Known rows, with every way that one mark hangs from another
S{B{J{E F{H{Y}}}}}: 0.247 -0.283 0.690 0.718 0.524 -1.247 -0.578 0.115 -0.600 0.587 -0.393 1.364 0.341 1.645 1.724 -0.393 -1.158 1.961 0.149 -2.603 -0.510 1.798 -1.539 -2.089 -0.154 -0.955 -1.609 3.305 -0.236 0.688
J{E{Q} F{H{S{B} Y}}}: 1.808 -0.162 -2.102 0.213 -1.104 -0.563 -0.218 0.957 1.267 -0.321 -1.172 0.895 1.748 3.438 2.659 2.558 -1.140 3.137 -2.249 0.709 0.739 0.949 0.402 1.284 -0.028 -3.000 0.059 3.922 -1.774 1.710
J{E{Q}}: 0.247 0.308 -1.145 1.355 -0.489 -0.823 -1.197 0.318 -0.182 0.400 2.212 -0.989 -1.890 0.075 -1.175 2.842 0.563 3.067 -0.209 -0.187 0.117 -0.707 2.398 1.997 0.180 0.887 0.173 -1.160 -1.315 0.310
P{Y{B}}: -1.141 -1.053 1.313 -1.897 -0.135 0.477 -1.238 -1.363 0.218 0.977 2.025 -0.575 -0.725 -0.407 -3.074 -0.512 -0.489 -1.671 0.338 3.019 -0.685 -0.305 1.149 1.286 0.432 1.585 1.481 -2.153 1.629 -1.105
H{F S Y}: -3.196 -0.551 -0.722 -3.056 -1.084 0.764 -0.009 0.721 0.534 -2.571 -1.312 2.226 -1.734 1.372 -0.585 -0.674 0.513 -1.493 -4.632 4.881 0.265 1.727 0.480 4.270 0.756 -3.584 0.106 -0.631 -2.569 -0.328
Y{B{J{E} S} V}: 0.503 2.518 1.500 1.138 0.776 -1.459 1.132 -0.764 -1.248 0.603 -0.524 -2.396 0.273 0.607 -0.559 -0.354 0.829 -2.571 -0.133 -2.177 -1.308 -2.093 -1.092 -1.892 0.707 2.384 0.164 0.628 2.393 -0.492
S{B{J{E F}}}: -0.151 1.084 0.424 1.414 1.497 -1.575 -0.747 0.450 -2.389 1.266 1.885 -1.085 -0.538 1.259 0.736 -0.801 -0.939 2.544 0.275 -2.637 1.013 -0.504 -0.871 -1.672 -0.135 1.172 -1.589 3.509 1.208 0.597
E{J{F{H}} Q}: 0.331 -1.982 -1.871 1.477 -1.105 2.410 -0.439 0.141 1.874 0.586 -0.613 1.903 0.318 -2.648 1.620 2.014 -0.349 3.463 3.565 1.204 1.920 -1.163 1.687 -0.454 -2.114 -1.656 -1.018 -0.972 -2.536 -0.696
T{P{Y{V}}}: 0.896 -1.123 -0.837 -2.214 1.076 1.410 -0.839 -1.600 0.433 -0.397 1.369 0.375 -2.855 -0.853 -0.476 -1.037 -1.702 -0.140 -0.338 3.692 -0.234 -0.684 1.312 0.199 1.196 0.625 1.991 -2.090 2.662 -0.791
J{E}: -1.400 -0.691 -0.029 0.623 -0.458 -0.091 -1.747 -0.263 -1.125 0.158 1.644 -0.143 -1.948 0.724 -0.927 1.152 0.020 2.030 -1.177 0.355 -0.226 -0.666 1.490 1.266 0.590 0.872 -0.025 0.109 -0.167 -0.299
V{Y}: -1.157 -3.103 0.456 0.169 0.219 1.464 -1.084 0.329 -1.523 0.923 2.007 0.355 -2.558 -0.101 -3.070 -2.101 0.770 -0.260 1.209 1.665 1.484 -0.827 -0.016 1.529 1.220 -0.239 -0.107 -0.398 -1.183 0.012
P{Y}: -1.193 -1.251 0.885 -1.821 0.175 0.634 -2.220 -0.941 0.228 0.019 2.598 -0.320 -2.037 -0.920 -1.637 -0.577 -0.069 -0.452 -0.544 3.278 -0.518 0.300 2.355 2.189 1.283 1.204 0.929 -3.795 0.220 -0.125
S{B{J{E{Q} F}}}: 1.320 1.793 -0.658 2.154 1.278 -2.311 -0.050 1.195 -1.048 1.330 2.118 -1.642 -0.796 0.513 0.493 0.771 -0.146 3.578 0.854 -2.974 1.459 -0.463 0.340 -1.053 -0.610 1.178 -1.218 2.386 0.224 1.217
B{J{E{Q} F} S}: 0.592 2.662 0.700 2.106 -0.620 -2.064 0.877 1.975 0.067 0.684 1.908 -1.983 -0.558 -0.152 0.805 1.218 0.899 2.259 1.074 -3.038 -0.281 -0.487 1.258 -0.309 0.568 1.247 -1.506 -0.790 -0.719 2.858
V{Y{B{J{E F{H}} S}}}: -0.544 -0.809 1.982 2.610 -1.164 -0.764 1.636 1.336 -0.976 1.931 0.050 -0.762 2.002 1.311 1.025 -1.282 0.012 0.668 4.614 -4.930 -0.514 -0.081 -1.947 -3.688 1.375 0.459 -1.586 2.831 -0.239 1.251
Q{E{J{F{H{S Y}}}}}: -1.549 -3.364 -0.725 -1.683 -3.108 1.603 0.616 1.051 2.536 -2.078 -3.048 3.254 0.621 1.205 2.666 -0.335 -0.306 0.822 -0.916 5.676 0.708 -1.047 1.949 -0.195 -2.096 -5.351 0.330 0.399 -3.027 0.871
J{F{H}}: -0.776 -2.175 0.399 0.187 -1.418 2.777 -2.345 -0.582 0.133 0.916 -0.800 1.943 0.084 -0.157 -0.494 0.343 -1.997 1.691 2.069 0.698 0.430 -0.203 0.028 -0.813 -0.411 -0.539 -0.753 -0.046 -0.912 -1.374
T{G P{Y{B{J S} V}}}: 0.814 1.754 1.607 -2.488 1.961 1.269 2.867 -0.632 -0.903 0.765 0.964 -1.835 -3.420 -3.240 1.768 -0.524 -2.009 -3.691 0.957 0.479 -2.057 0.415 -0.048 -1.860 2.469 0.997 2.307 -2.285 4.212 -0.490
J{E{Q} F{H{S Y}}}: 0.798 -0.425 -2.012 -0.199 -2.894 -0.073 -0.012 0.673 2.387 -0.625 -1.535 1.806 1.681 2.670 2.405 3.061 -0.705 2.776 -2.218 1.412 0.005 1.225 1.137 1.742 -0.342 -2.693 -0.532 2.275 -3.019 2.003
F{J}: -1.331 -0.865 0.728 -0.364 0.075 1.653 -2.194 0.207 -0.548 -0.865 0.892 0.395 -1.207 -1.831 -2.804 -1.422 0.991 -0.291 0.458 0.736 0.176 0.395 0.716 2.010 -0.167 0.857 0.021 -3.332 -0.215 -0.535
H{F{J} S{B}}: -1.648 -0.139 -0.950 -0.692 1.479 1.289 -0.594 1.838 -1.017 -2.735 -0.805 0.393 0.090 -0.019 -0.064 -1.792 1.333 -0.448 -1.822 1.522 2.018 0.751 -0.154 2.846 0.036 -2.465 0.711 0.128 -0.086 -0.485
B{J{F} S}: -1.025 1.030 2.454 0.160 -0.013 0.562 -0.125 1.427 -0.799 0.351 1.083 -0.646 -1.033 -1.161 -0.647 -1.697 0.624 -1.649 1.405 -1.082 -0.503 -0.659 -0.334 -0.541 1.077 0.700 -1.678 -1.613 -0.209 1.241
S{B}: -0.037 -1.274 0.370 0.244 1.728 1.286 -2.533 -0.112 -2.248 0.355 1.314 -0.419 -2.681 -0.061 -2.140 -0.624 -0.182 -0.355 -0.075 1.294 0.762 -1.169 0.074 1.041 0.139 -0.317 0.737 0.034 0.787 -1.138
V{Y{B{J S}}}: -0.595 -1.290 2.782 0.934 0.279 0.172 1.785 1.491 -2.196 1.478 1.829 -2.071 -1.079 -0.964 -2.516 -2.477 2.084 -3.256 2.900 -1.529 -0.498 -1.070 -1.409 -0.684 1.950 0.879 0.017 -1.330 0.103 0.722
Y{B{J{E{Q} F{H}}} V}: 1.775 1.445 -1.096 1.577 -0.283 -1.232 1.028 -1.321 0.986 1.840 -1.539 -0.117 2.480 0.696 0.599 1.083 -1.755 1.157 2.597 -3.014 0.754 -0.884 -1.228 -3.889 -2.299 2.174 -0.637 2.733 0.905 -1.221
F{H{S{B} Y{V}} J{E}}: 1.485 -0.392 -1.762 -0.416 0.696 0.238 -1.160 -0.793 0.535 -2.097 -3.334 1.304 2.509 2.451 2.346 -0.122 0.605 -0.647 -3.586 1.098 0.388 0.480 -1.304 0.505 0.076 -1.747 1.093 2.464 0.554 -0.184
S{B{J}}: 0.112 -0.989 1.488 0.967 2.346 0.255 -1.385 0.368 -3.075 0.209 2.329 -1.257 -2.720 -1.713 -1.710 -1.203 0.773 -1.252 0.240 -0.763 0.190 -0.234 -0.772 -0.164 0.304 0.641 -0.360 -0.817 0.482 -0.306

Rows
0.924 -0.767 -1.137 2.216 -0.766 0.098 -1.431 0.131 0.720 -1.072 0.492 0.304 0.490 -1.401 0.278 2.564 1.167 3.708 2.037 -2.589 -0.388 1.531 1.618 0.573 -0.618 0.424 0.271 -3.345 -1.655 0.055
F{H J{E{Q}}}
-0.194 2.531 1.989 -0.442 0.643 0.045 0.974 -0.320 -0.251 1.229 -1.536 -1.339 1.270 0.324 -1.492 -2.442 -0.520 -3.912 1.144 -0.413 0.258 -2.658 -1.969 -2.894 -0.346 1.853 -0.812 0.949 2.511 -1.026
Y{B{J{F} S} V}
1.536 4.271 0.156 1.166 0.296 -2.476 2.220 0.146 0.825 1.693 -0.519 -2.401 1.773 1.183 -0.007 0.181 -0.178 -0.299 1.144 -2.740 0.528 -2.146 -0.507 -2.337 -0.831 2.523 -0.813 1.362 1.634 0.684
Y{B{J{E{Q} F} S} V}
0.698 1.811 0.159 0.569 -2.468 -1.123 0.991 0.854 2.217 0.310 -1.764 0.238 1.857 2.462 0.389 2.238 -1.181 1.319 1.066 -1.432 -1.389 0.478 0.398 -0.725 -0.042 -1.033 -0.170 0.812 -0.576 1.240
J{E{Q} F{H{Y{B{S}}}}}
-1.825 2.201 -1.949 -0.913 -0.123 -2.186 0.603 1.474 2.220 -2.678 0.090 1.183 -0.879 0.327 -0.436 -0.200 1.416 2.629 -1.775 -0.273 0.744 3.392 1.730 3.253 -0.844 -0.977 -0.200 -3.503 -2.244 0.627
H{F{J{E{Q}}} Y}
-0.872 -0.899 2.077 -1.321 0.496 -0.495 0.116 -1.173 -0.603 0.912 2.828 -1.398 -0.593 -2.118 -2.156 -1.349 0.048 -2.457 0.666 0.699 -1.549 0.580 0.242 0.368 0.889 2.351 0.406 -3.058 1.289 -0.223
P{Y{B{J}}}
-1.349 1.889 -2.003 0.783 0.101 -1.485 0.016 1.085 0.918 -2.002 0.970 0.046 -0.857 -0.796 -0.214 0.580 1.558 4.091 0.186 -1.494 1.360 1.961 2.121 2.123 -0.745 0.280 -0.164 -2.904 -1.605 -0.083
H{F{J{E{Q}}}}
-0.002 -0.175 0.394 1.953 1.975 -1.195 -0.921 -0.029 -2.995 0.477 2.741 -1.620 -2.247 -0.056 -0.270 0.067 0.885 1.591 -0.776 -2.361 -0.024 -0.294 -0.410 -0.602 0.397 1.116 -0.508 1.484 0.880 0.200
S{B{J{E}}}
0.660 0.702 1.368 -1.146 -0.223 1.179 -0.067 -0.592 1.943 -1.557 -3.775 1.232 2.259 -0.187 -1.329 -1.883 0.493 -4.780 0.422 0.446 -1.647 0.237 -1.678 -0.516 -0.561 -0.608 1.279 -2.896 0.927 -1.081
F{H{Y{B{S} V}} J}
0.136 0.284 1.249 -2.070 1.484 -0.543 0.237 -2.281 0.120 1.241 1.106 -0.959 0.436 -1.069 -1.792 -2.239 -0.283 -3.899 -0.197 1.531 -0.545 -0.985 -0.525 -0.867 -0.064 3.337 0.882 -2.009 2.740 -1.646
P{Y{B{J} V}}
1.820 0.924 -0.599 2.568 2.211 -1.842 -0.048 0.711 -2.092 0.667 3.293 -2.606 -2.217 -0.946 -0.424 2.114 1.078 2.515 0.243 -2.701 0.188 0.047 0.841 0.186 0.014 1.253 -0.246 -0.255 0.043 0.612
S{B{J{E{Q}}}}
-2.700 1.696 2.374 -1.434 0.382 -1.331 2.112 1.575 -0.182 -1.631 -0.571 0.264 -1.657 -0.394 -1.614 -2.059 0.881 -4.088 -0.667 0.230 -1.656 1.945 -1.036 1.034 0.703 -1.347 -0.453 -2.619 -0.796 -0.233
H{F Y{B{J S}}}
0.446 -0.041 -0.938 -3.750 1.576 2.681 0.297 -1.787 -0.269 0.472 1.328 0.918 -4.549 -2.314 1.414 0.165 -3.279 -0.664 -0.677 3.819 -0.145 0.912 1.640 0.177 1.532 0.168 2.318 -1.770 2.904 -1.383
T{G P{Y{V}}}
0.833 -0.091 -0.845 0.315 -1.498 -0.853 0.337 0.112 1.994 -0.610 -0.854 0.698 1.656 -0.150 -1.231 1.669 0.485 1.552 0.782 -1.810 -1.231 2.214 0.333 0.809 -1.345 -0.222 0.421 -2.023 -0.955 -0.187
F{H{Y{B}} J{E{Q}}}
-1.776 0.635 -1.775 0.295 1.188 -0.290 -0.219 1.581 -0.987 -2.730 -0.314 -0.107 0.679 1.939 1.050 -0.219 1.490 2.345 -2.734 -0.132 1.785 1.377 0.226 2.285 0.372 -1.733 0.291 1.983 0.055 -0.062
H{F{J{E}} S{B}}
-0.431 -0.601 -1.787 0.200 -0.752 1.401 -0.255 0.456 1.514 0.795 0.826 0.595 -0.784 -2.131 0.126 0.853 -0.053 2.799 1.897 2.490 2.553 -2.044 2.113 1.119 -2.272 -0.607 -1.054 -0.755 -1.502 0.293
E{J{F} Q}
-0.964 -1.127 -0.379 1.328 -1.738 0.878 -1.930 -0.394 0.088 0.893 -0.357 1.568 0.825 1.548 0.849 1.594 -1.777 3.885 1.300 -1.016 0.069 0.064 0.185 -1.362 -0.342 0.264 -0.942 2.166 -0.724 -0.478
J{E F{H}}
-0.397 0.600 2.885 0.683 0.215 0.180 0.642 0.635 -1.775 0.319 1.184 -2.030 -1.054 -1.952 -2.324 -0.266 1.226 -3.472 1.357 -1.056 -2.056 -1.037 -0.820 -0.380 1.135 0.873 -0.227 -2.132 1.184 -0.071
Y{B{J S}}
0.240 -0.239 -1.243 -1.252 -1.262 0.355 0.327 -1.555 1.813 -1.224 -4.182 1.386 3.827 2.450 0.520 0.190 0.010 -2.018 -2.897 0.845 -0.675 0.538 -1.373 0.370 -0.740 -0.811 1.189 1.843 0.646 -0.919
F{H{S Y{B V}} J{E}}
2.096 -1.160 0.064 -0.948 1.603 0.906 -0.119 -1.073 -0.622 -1.178 -2.256 1.121 0.132 0.127 1.265 -1.061 0.363 -4.203 -2.737 1.619 -0.220 0.145 -2.486 0.050 0.150 -2.305 0.764 1.480 -0.422 -0.589
F{H{S{B{J}} Y{V}}}
0.447 -1.737 -0.729 -2.073 -0.603 2.491 -0.855 -0.920 1.861 -2.128 -3.650 2.799 1.855 -0.137 0.074 -1.376 0.588 -3.613 -2.847 2.813 0.078 0.786 -0.967 1.815 -0.217 -2.005 1.055 -1.500 -1.179 -0.625
F{H{S Y{V}} J}
-0.420 0.826 0.302 -3.321 -0.643 -0.306 1.533 -1.140 0.891 0.864 -2.644 0.786 2.014 1.778 -0.512 -2.497 -1.268 -4.892 -3.133 3.216 0.757 -1.266 -2.634 0.002 -1.004 -0.401 -0.707 3.327 1.244 -0.209
H{S Y{B{J{F}} V}}
0.216 1.293 0.382 0.650 0.960 -1.509 0.561 -1.942 -1.222 1.393 -0.128 -1.196 0.130 0.518 -1.315 -0.451 0.009 -1.600 -0.684 -1.207 -0.481 -1.698 -1.295 -1.952 -0.905 3.132 0.250 1.943 2.341 -1.818
Y{B{J{E}} V}
1.488 1.322 -1.085 1.234 0.421 -1.784 0.570 1.758 -1.092 0.729 1.530 -1.897 0.686 1.045 1.751 1.452 0.376 2.640 -1.186 -1.462 1.591 -0.823 0.485 0.484 0.125 -0.235 -1.005 4.032 -0.293 2.330
H{S{B{J{E{Q} F}}}}
0.994 -0.194 -1.443 1.796 -1.620 0.173 -1.150 0.219 1.237 1.008 -0.094 0.905 0.426 0.762 0.992 2.870 -1.268 4.970 2.207 -1.817 0.340 0.162 1.596 -0.557 -1.069 0.089 -0.643 0.753 -1.700 0.288
J{E{Q} F{H}}
-0.354 -3.034 -0.212 -0.008 -1.381 3.200 -1.427 0.231 0.100 -1.757 -1.209 1.350 1.266 -1.717 -0.023 0.417 1.010 -0.647 0.042 0.594 -0.387 0.690 0.030 2.017 0.619 -1.482 0.566 -2.169 -1.608 -0.219
F{H{S} J}
0.239 0.822 0.085 -0.170 -0.121 -1.443 0.314 -2.586 1.349 1.759 -0.898 -0.044 3.686 1.302 1.979 -1.241 -1.987 0.168 1.601 -1.480 -0.566 0.304 -1.094 -4.252 -0.945 3.065 -0.093 1.881 2.533 -0.949
P{Y{B{J{E F{H}}} V}}
0.571 1.568 2.001 0.279 1.299 0.186 0.791 -0.790 -1.192 0.500 -0.787 -1.840 -0.405 -1.066 -2.142 -1.482 0.729 -5.189 0.796 -0.377 -0.699 -2.232 -1.444 -1.366 0.436 1.942 0.267 -1.025 2.111 -1.337
Y{B{J S} V}
-1.380 0.529 1.915 1.452 -0.313 -2.079 2.131 1.806 -1.341 2.326 1.116 -1.700 0.894 1.641 -0.297 -2.105 0.484 0.098 2.861 -3.563 0.235 -1.239 -1.495 -2.336 1.582 1.188 -1.720 2.900 0.718 2.034
V{Y{B{J{E F} S}}}
0.461 -0.163 0.755 0.043 -0.083 1.143 -0.002 -1.753 -0.011 1.932 -2.567 1.249 2.151 -0.383 -0.931 -1.608 -2.241 -2.007 2.580 -0.697 0.498 -1.112 -2.808 -4.067 -2.044 1.565 -0.827 1.961 1.581 -2.578
Y{B{J{F{H}}} V}
-0.395 -1.688 -2.008 -2.678 -1.984 2.089 0.836 -1.679 2.892 0.362 -5.336 3.233 3.807 0.856 2.040 -0.492 -1.229 -2.359 -1.436 4.916 1.542 -1.977 -1.490 -0.769 -2.511 -2.963 -0.025 3.910 -0.436 -1.429
E{J{F{H{S Y{B V}}}}}
2.896 -0.867 -1.501 2.885 0.460 -0.540 0.242 0.713 -1.522 -0.565 1.039 -1.440 0.104 -0.311 2.160 3.374 1.365 1.897 -0.247 -2.719 -0.446 0.280 0.444 0.224 0.764 -1.154 0.358 1.511 -1.521 1.160
F{H{S{B{J{E{Q}}}}}}
-0.128 1.468 0.354 -0.757 1.052 -2.377 0.450 -2.305 0.141 1.066 1.101 -1.713 0.837 0.270 -0.263 -0.908 -0.143 -1.562 -0.812 -0.131 -0.991 -0.840 0.101 -1.263 0.148 3.790 0.821 -0.256 2.898 -0.519
P{Y{B{J{E}} V}}
0.651 1.755 2.375 -1.121 1.467 -0.784 0.814 -1.308 0.335 0.320 0.622 -2.278 0.619 -1.057 -0.999 -2.251 0.989 -5.232 0.335 0.534 -1.356 -1.605 -0.241 -0.715 1.234 2.908 1.180 -2.927 2.666 -0.054
P{Y{B{J S} V}}
-1.204 -2.830 -0.858 0.754 -1.452 2.795 -1.227 -0.421 1.075 0.646 -1.019 2.462 0.339 -2.030 1.725 0.306 -0.554 2.485 2.812 2.070 1.132 -1.084 0.571 -1.128 -1.459 -1.594 -1.159 0.013 -1.664 -1.152
E{J{F{H}}}
-1.137 1.183 -2.689 0.217 -0.502 -0.888 0.809 1.899 1.094 -2.738 0.118 -0.114 0.606 0.065 0.776 1.455 2.075 3.332 -1.781 -0.008 1.588 1.469 2.094 3.366 0.087 -1.206 0.281 -1.226 -2.075 0.961
H{F{J{E{Q}}} S}
-0.541 -1.273 -0.090 -2.864 0.576 2.794 0.199 -0.228 -0.739 0.291 3.285 0.520 -5.555 -3.074 1.011 1.244 -2.612 1.067 0.105 3.015 -1.095 1.992 2.549 0.971 2.334 -0.622 1.863 -3.066 1.647 -0.201
T{G P{Y}}
1.315 -2.602 0.544 1.305 0.876 2.064 -0.833 0.021 -2.596 -0.865 0.379 -0.210 -0.266 -1.504 0.896 0.600 0.724 -1.032 -0.281 -0.672 -0.345 0.098 -1.378 0.090 1.039 -1.795 0.147 0.876 -0.912 -0.190
F{H{S{B{J}}}}
1.984 1.116 -0.453 1.302 0.357 -2.014 0.270 0.719 0.319 0.605 0.286 0.411 0.080 0.879 1.827 1.067 -0.940 2.849 0.814 -2.857 -0.155 2.265 -0.407 -1.190 -0.859 -0.970 -1.402 1.758 -1.345 1.446
S{B{J{E{Q} F{H{Y}}}}}
0.678 -0.915 -1.753 0.122 -2.109 0.220 0.021 0.791 2.059 -2.428 -0.994 1.122 1.568 0.022 1.543 2.499 1.701 1.616 -2.270 0.098 -0.802 2.265 1.216 3.079 0.254 -2.385 0.245 -1.983 -3.001 1.892
F{H{S Y} J{E{Q}}}
-1.055 1.938 -1.175 -1.142 -1.019 -2.869 3.172 1.140 0.947 -1.671 -0.214 -0.402 0.026 0.909 0.617 1.441 1.389 -0.368 -3.424 0.223 -0.360 2.424 0.143 2.358 0.025 -1.759 -0.245 0.370 -1.868 0.748
H{F S Y{B{J{E{Q}}}}}
